Every row comes from one small tree of marks. The marks that hang from a mark follow it in brackets, in alphabetical order. Every link used is in the known rows. Which tree was each row made from?
Known rows:
tarum(deteb gulu):  .30  .09 -.15  .29 -.01  .28  .03 -.03 -.22 -.05 -.87 -.02 -.22  .39 -.03  .03  .02 -.18 -.05  .41  .36  .40 -.45  .63  .38 -.34 -.19 -.08 -.31 -.69
pemo(deteb gulu): -.03  .05  .14  .62  .25  .46  .26 -.08  .33 -.13 -.29 -.31  .19  .14  .30 -.06  .11 -.27 -.07  .53  .51  .42 -.67  .41  .64 -.39 -.01 -.07 -.34 -.55
voda(limuta(ronanit)):  .20  .32 -.11  .02  .03  .03  .36 -.29  .09  .04  .26 -.23 -.03  .32  .22 -.09  .02 -.13 -.39  .12  .14  .04 -.43  .17  .18 -.10 -.24  .02  .07 -.32
defe(semu(limuta(ronanit))):  .30  .07 -.23 -.12 -.51 -.13  .22 -.42  .10 -.17 -.06 -.33  .05 -.07 -.10  .25 -.22  .21 -.10 -.06  .05 -.06 -.53  .44  .38 -.24  .20  .07  .19 -.85
ronanit(limuta(defe(semu) deteb tarum(gulu) voda)):  .27 -.31 -.11  .04 -.15  .09  .10  .20 -.30  .02 -.45  .47  .41 -.11 -.24 -.01 -.31  .51  .29 -.29 -.27 -.17  .55 -.12  .04  .32 -.02  .22  .08  .13
tarum(deteb):  .17  .23 -.03  .28  .09  .06 -.03 -.34 -.09 -.19 -.58 -.28 -.31  .35  .23 -.01  .09  .01  .20  .45  .32  .32 -.60  .49  .33 -.42 -.14 -.15 -.21 -.65
gulu(pemo tarum):  .00  .37  .25  .50 -.05  .68  .09 -.51 -.57  .16 -.17 -.08  .20  .00  .21 -.14 -.03 -.22  .06  .66  .19  .28 -.73  .28  .18 -.16 -.07 -.27  .03 -.37
semu(limuta(defe kadase ronanit voda)): -.34  .26 -.16 -.32  .12 -.13  .19 -.12 -.13  .19  .29  .07 -.44 -.13 -.13  .10  .04  .05 -.13 -.40 -.24 -.08  .43  .01 -.38  .43 -.14 -.03  .11  .24
pemo(deteb limuta(kadase semu)): -.34 -.22  .03 -.06  .08 -.08  .12  .28  .09 -.17  .10 -.30  .31  .09  .08 -.09  .11 -.20 -.11  .18  .13  .15 -.33  .13  .01  .00  .37  .18 -.16 -.34
defe(semu(limuta(deteb kadase pemo ronanit voda))): -.07 -.26  .08 -.82 -.07 -.68 -.07 -.19  .34  .12  .41  .00 -.07 -.27 -.34  .28 -.16  .27 -.03 -.31 -.07 -.19  .37  .00 -.33 -.09  .11  .24  .00  .28
pemo(deteb limuta(kadase ronanit semu voda)): -.28 -.34  .03 -.32  .14 -.56  .16  .31  .23  .11  .27 -.11  .30 -.01 -.11  .06  .02 -.12 -.29 -.09 -.04 -.23  .19  .00 -.18 -.02  .01  .45 -.18  .17
voda(limuta(deteb kadase pemo tarum(gulu))): -.01 -.29  .01 -.22  .29  .33 -.08  .32  .05  .13  .18  .31  .14  .24 -.06 -.19  .01 -.25 -.27  .08  .22  .04  .22 -.21 -.36  .19 -.05  .10 -.01  .54
deteb(limuta(defe kadase pemo ronanit tarum voda)): -.19  .06  .04 -.33  .20 -.10 -.41  .34  .15  .28  .37  .25 -.59 -.12 -.03 -.08  .11 -.02 -.11 -.47 -.47 -.26  .80 -.57 -.70  .33 -.10 -.34 -.14  .77
gulu(pemo tarum(deteb(limuta(kadase ronanit)))):  .34  .19  .14 -.02 -.33 -.39 -.53 -.34 -.14 -.13 -.22 -.04 -.16 -.12  .13  .01  .18 -.09 -.07  .34 -.01  .23 -.21 -.11 -.25 -.05 -.12  .05  .20  .26
defe(semu(limuta(deteb kadase ronanit voda))):  .04 -.26 -.09 -.68 -.18 -.68  .08 -.29  .31 -.07 -.03 -.08  .08 -.20 -.26  .30 -.21  .46 -.01 -.28 -.03 -.13  .29  .13 -.14 -.11  .11  .43  .20 -.01
gulu(pemo(limuta)): -.21  .41  .25  .16 -.03  .70  .05 -.30 -.52  .19  .14 -.08  .19  .19  .28 -.27 -.18 -.42 -.03  .59  .09  .47 -.45  .03  .39  .09  .05 -.31  .09 -.39
ronanit(limuta(deteb kadase pemo semu(defe) voda)): -.55  .09  .00 -.64  .26 -.41  .19  .07 -.32  .09  .42  .20 -.17 -.20 -.37  .13  .33 -.14  .28 -.37 -.33 -.10  .80  .01 -.46  .17  .03  .11 -.15  .21
gulu(tarum):  .16  .35  .08  .54  .07  .57  .24 -.40 -.29  .01 -.36 -.23  .12  .01  .23 -.20  .08  .04 -.03  .51  .23  .12 -.81  .40  .11 -.17 -.09 -.22 -.07 -.73
voda(limuta(defe(semu) deteb pemo tarum)): -.06 -.29  .09  .13  .01 -.07 -.04  .10  .17 -.09  .50  .06  .25  .03  .13 -.21 -.30  .41  .22 -.21  .05 -.13 -.12 -.35  .06  .12  .21  .09  .15  .38
gulu(pemo tarum(deteb(limuta))):  .53  .35  .21  .33 -.36  .23 -.42 -.47 -.45  .02 -.44 -.12 -.01 -.01  .23 -.11  .14 -.11  .31  .47  .02  .34 -.65 -.07  .28 -.15 -.21 -.30  .15 -.18
deteb(limuta(defe kadase semu tarum)): -.18 -.07 -.26 -.10 -.11  .08 -.18  .51  .00 -.28 -.13 -.10 -.22  .03 -.02  .02  .15  .03  .04 -.41 -.33 -.15  .26 -.27 -.31  .11  .46 -.28  .18 -.07
ronanit(limuta):  .25  .55  .02  .06 -.03  .45  .21 -.43 -.36 -.07 -.18 -.18 -.12  .18  .19 -.14  .22 -.13  .08  .35 -.09  .28 -.37  .28  .11  .05 -.06 -.39 -.07 -.79
deteb(limuta(kadase pemo ronanit tarum(gulu) voda)):  .19 -.11 -.03 -.49  .03  .16 -.35  .48  .10  .45 -.07  .38 -.36 -.03 -.31  .02  .08 -.37 -.43 -.26 -.28 -.23  .76 -.31 -.57  .09 -.23 -.24 -.28  .43
ronanit(limuta(deteb semu tarum voda)):  .31 -.18 -.09 -.16 -.03  .01  .16 -.02 -.20 -.02 -.22  .09  .44  .17 -.14  .20  .04  .26  .43 -.11 -.28 -.56  .30 -.11 -.06 -.14 -.07  .11  .20  .11
voda(limuta(pemo(deteb gulu))):  .03  .13  .31  .29  .35  .38  .26  .08  .27  .18  .60 -.19  .18  .08  .31 -.27  .16 -.59 -.24  .37  .45  .31 -.57 -.05  .45 -.05 -.23 -.15 -.32  .02
limuta(defe deteb tarum voda): -.23 -.11 -.03  .36  .31  .29  .05 -.06 -.02  .09 -.30  .17  .06  .20  .15 -.03 -.18  .48  .43 -.12 -.08 -.16  .24 -.10  .03 -.01 -.11  .02  .03  .40
deteb(limuta(defe pemo(gulu) semu tarum voda)): -.05 -.02  .09  .00  .16  .33 -.06  .77  .01  .30  .35  .15 -.02 -.14 -.16  .01  .04 -.33 -.02 -.40 -.27 -.47  .53 -.59  .04  .01  .03 -.51  .00  .35

Which tree is each row?
 .68  .34  .01  .37 -.23  .12 -.28 -.35 -.15 -.10 -.65 -.28 -.08  .00  .25 -.17  .24  .15  .22  .30  .06  .17 -.72  .04  .22 -.17 -.25 -.28  .03 -.55 -> gulu(tarum(deteb(limuta)))
-.09 -.17 -.09 -.27  .16  .28 -.04 -.21 -.05  .02 -.22  .10  .04  .00 -.05  .09 -.03  .21  .35 -.09 -.02 -.23  .34 -.16 -.25  .16 -.11  .07  .25  .36 -> semu(limuta(deteb kadase tarum voda))
-.49 -.16  .09 -.12  .06 -.34 -.04  .11  .14 -.34  .09 -.11  .24 -.09  .15 -.29 -.28  .47 -.03  .00  .07  .40  .05 -.11 -.04  .31  .56  .20  .18 -.16 -> pemo(limuta(defe(semu) deteb kadase))
 .14 -.61 -.38 -.26 -.06 -.36  .20  .52  .29 -.20  .05  .20  .45  .33 -.28  .25 -.10  .01 -.52 -.22  .13 -.47  .31 -.02 -.25 -.12  .12  .69  .34  .44 -> voda(limuta(deteb kadase ronanit semu tarum(gulu)))
 .02  .27  .35  .23 -.03  .32  .14 -.34 -.55  .51  .34  .17  .49 -.17  .11 -.23 -.22 -.19 -.24  .45 -.03 -.14 -.19 -.21  .02  .21 -.40  .06  .20  .24 -> gulu(pemo(limuta(ronanit voda)) tarum)
-.38 -.11 -.41  .15 -.13 -.48  .45 -.12  .27 -.28 -.10 -.17  .10  .22 -.19  .43 -.02  .24  .07 -.27  .05 -.17 -.08  .59  .39 -.57  .24  .50  .10 -.38 -> limuta(deteb ronanit semu(defe))
 .03  .00 -.34  .04 -.30 -.82 -.11  .06 -.03 -.41 -.28 -.14 -.20 -.29 -.19  .17  .32  .09 -.05 -.29 -.07 -.21 -.01  .15 -.14 -.10  .01  .39  .18 -.22 -> gulu(tarum(deteb(limuta(kadase ronanit semu(defe)))))
 .22  .21  .04 -.48  .13 -.26 -.37 -.08 -.05  .04 -.55 -.13 -.58  .04  .08 -.11  .27 -.05  .17  .00 -.08  .31  .25 -.10 -.21 -.08 -.27 -.26 -.24 -.15 -> tarum(deteb(limuta(kadase voda)))
-.07 -.02 -.54  .22 -.16  .54  .43  .00 -.40  .28 -.26  .42 -.06 -.14 -.40  .22 -.19 -.16  .00 -.43 -.10 -.40  .39  .25  .28  .29 -.45  .27  .14 -.11 -> semu(defe limuta(ronanit tarum(gulu) voda))
-.14  .20  .21  .07 -.10  .29 -.17 -.14 -.19  .39 -.02  .01 -.14 -.01  .19 -.04  .07 -.12  .47 -.18 -.40  .51  .04 -.28  .29  .13 -.14 -.37 -.25  .30 -> gulu(pemo(deteb(limuta(defe voda))))
-.27  .14 -.11 -.51 -.10 -.53 -.20  .47  .27  .00  .55 -.12 -.52  .03 -.20  .17  .27 -.19 -.35 -.52 -.44 -.08  .35 -.16 -.48 -.02  .43 -.31 -.06  .14 -> deteb(limuta(defe kadase pemo ronanit semu))
-.21 -.11  .09  .31  .02  .25 -.11  .13 -.02 -.10  .09  .00 -.15 -.09  .07 -.14 -.25  .19  .19 -.03  .04 -.04 -.22  .05  .02 -.03  .36 -.28 -.21 -.23 -> limuta(defe(semu) pemo tarum)
-.17 -.11 -.03  .19 -.11 -.18  .10 -.18  .21 -.28 -.29 -.21  .10  .09  .11  .02 -.25  .62  .25 -.05  .08  .33 -.33  .31  .33 -.25  .43  .09  .00 -.49 -> limuta(defe(semu) deteb)
 .24 -.44  .07  .36 -.28  .02  .00  .08  .58 -.18  .36 -.10  .40 -.29 -.04  .22 -.22 -.07 -.04  .07  .33 -.35 -.41  .04  .50 -.20  .17  .23 -.02  .04 -> defe(semu(limuta(pemo(deteb gulu) ronanit tarum)))
 .25  .01  .26  .38  .10  .17  .22 -.12  .15  .47  .52  .03  .37 -.41 -.06  .07  .11 -.28 -.16  .14  .20 -.38 -.34 -.06  .18  .05 -.52  .07 -.09  .40 -> semu(limuta(pemo(deteb gulu(tarum)) ronanit voda))
 .05 -.14 -.13  .00 -.19 -.66  .27 -.16  .40 -.24  .35 -.15  .25  .12  .12  .02 -.29  .59 -.12 -.31  .03  .03 -.20  .01  .26 -.05  .16  .47  .28  .04 -> voda(limuta(defe(semu) deteb ronanit))
-.45  .15 -.12 -.31  .01 -.38  .08  .54  .32 -.13  .52 -.09 -.34 -.26 -.27  .16  .30 -.61 -.50 -.34 -.03 -.04  .47 -.03 -.03 -.14  .28 -.05 -.04 -.17 -> deteb(limuta(kadase pemo(gulu) ronanit semu(defe)))
-.04  .27  .17  .24  .25  .19  .17  .01  .34  .10  .35 -.12 -.13  .14  .09  .01  .05 -.46 -.53  .42  .36  .06 -.25  .27  .23 -.40 -.05 -.25 -.24 -.25 -> limuta(pemo(gulu) ronanit)
 .27 -.43 -.10  .17 -.34 -.38 -.21  .14  .48  .00 -.19 -.02  .09 -.22  .05  .08 -.20  .55  .29 -.56 -.34 -.26  .15 -.27  .20 -.03  .03  .18 -.14  .21 -> pemo(deteb(limuta(defe(semu) ronanit tarum voda)))
 .03  .16 -.09 -.35  .07 -.72 -.35  .07  .14 -.01 -.19  .04 -.69  .02  .02  .02  .20  .18 -.01 -.36 -.29  .13  .57 -.22 -.36  .16 -.25 -.04 -.09  .39 -> tarum(deteb(limuta(defe kadase ronanit voda)))
 .56  .04 -.02  .20 -.06  .44 -.27  .09 -.46  .02 -.35  .35 -.14  .21 -.09 -.07  .13 -.31  .15  .36  .03 -.02 -.05  .10 -.04  .13 -.31 -.21 -.22 -.06 -> ronanit(limuta(pemo tarum(deteb gulu)))
 .40  .02 -.19  .03 -.50 -.78 -.31 -.05  .34 -.37 -.35 -.24 -.31  .01  .05  .10 -.10  .48  .09 -.28 -.13  .17 -.20  .04  .34 -.22  .15  .03  .03 -.42 -> tarum(deteb(limuta(defe(semu) ronanit)))
-.40  .29  .30 -.03  .53  .39  .04  .17  .13  .02  .24 -.12 -.32  .00  .12 -.19  .20 -.62 -.45  .51  .44  .40 -.04  .16 -.14 -.14  .13 -.41 -.33 -.26 -> limuta(kadase pemo(gulu))
 .18 -.10  .01  .05  .10 -.06 -.01 -.13  .38  .07  .55  .03  .18  .36  .16  .00 -.09  .09 -.11  .03  .10 -.37 -.14 -.23 -.04 -.16 -.19  .20  .16  .61 -> voda(limuta(deteb pemo ronanit tarum))
-.11 -.23 -.07  .39 -.17  .88  .07  .09 -.57  .48 -.15  .49  .22 -.07 -.15  .13 -.23 -.24  .44 -.18 -.18  .04  .12 -.11  .32  .48 -.26  .00  .02  .62 -> semu(limuta(defe tarum(gulu(pemo(deteb))) voda))
-.12 -.02  .30 -.64  .40 -.30  .12  .35  .01  .10  .49  .13  .19 -.12 -.26  .07  .28 -.37 -.14  .07 -.05 -.16  .71 -.22 -.40 -.06  .04 -.07 -.07  .36 -> ronanit(limuta(deteb kadase pemo(gulu) semu voda))
-.07 -.10 -.19  .10  .08  .29 -.06  .25 -.25 -.24 -.33  .44  .06  .13 -.05 -.08  .06  .20  .05 -.03 -.18  .15  .51 -.10 -.39  .55  .18  .11  .17  .33 -> ronanit(limuta(defe deteb kadase tarum(gulu)))
 .00  .21  .13 -.52  .29 -.12  .05 -.31 -.18  .04 -.13  .05 -.08  .06  .03 -.08  .25  .13  .16  .11 -.17  .20  .47 -.03 -.42  .17 -.16 -.02 -.07  .07 -> ronanit(limuta(deteb kadase voda))
 .35  .21  .19  .79  .20  .26  .09 -.19 -.11 -.20 -.50 -.17  .20 -.05  .26 -.19  .08 -.11 -.09  .75  .66  .12 -.76  .30  .41 -.29 -.30 -.02  .01 -.46 -> pemo(gulu(tarum(deteb)))
-.36  .09 -.15 -.09  .24  .46  .04  .02 -.38  .11  .01  .19 -.30 -.16 -.03 -.08 -.03  .05  .22 -.30 -.19 -.20  .42 -.23 -.37  .60 -.09 -.21  .17  .32 -> semu(limuta(defe kadase tarum voda))
-.58 -.38  .22  .05 -.10 -.02 -.30  .11 -.14 -.31  .18  .21  .44 -.14  .17 -.24 -.50  .33  .22  .16  .02  .24  .24 -.44 -.04  .43  .60  .27  .42  .50 -> gulu(pemo(limuta(defe(semu) deteb kadase tarum)))
 .01 -.53 -.02 -.13 -.25 -.29 -.25 -.01  .47 -.24  .30 -.09  .02 -.28 -.11  .22 -.09  .08  .06 -.12  .10 -.24 -.21  .07 -.16  .01  .33  .28 -.11  .18 -> defe(semu(limuta(kadase pemo(deteb) ronanit tarum)))
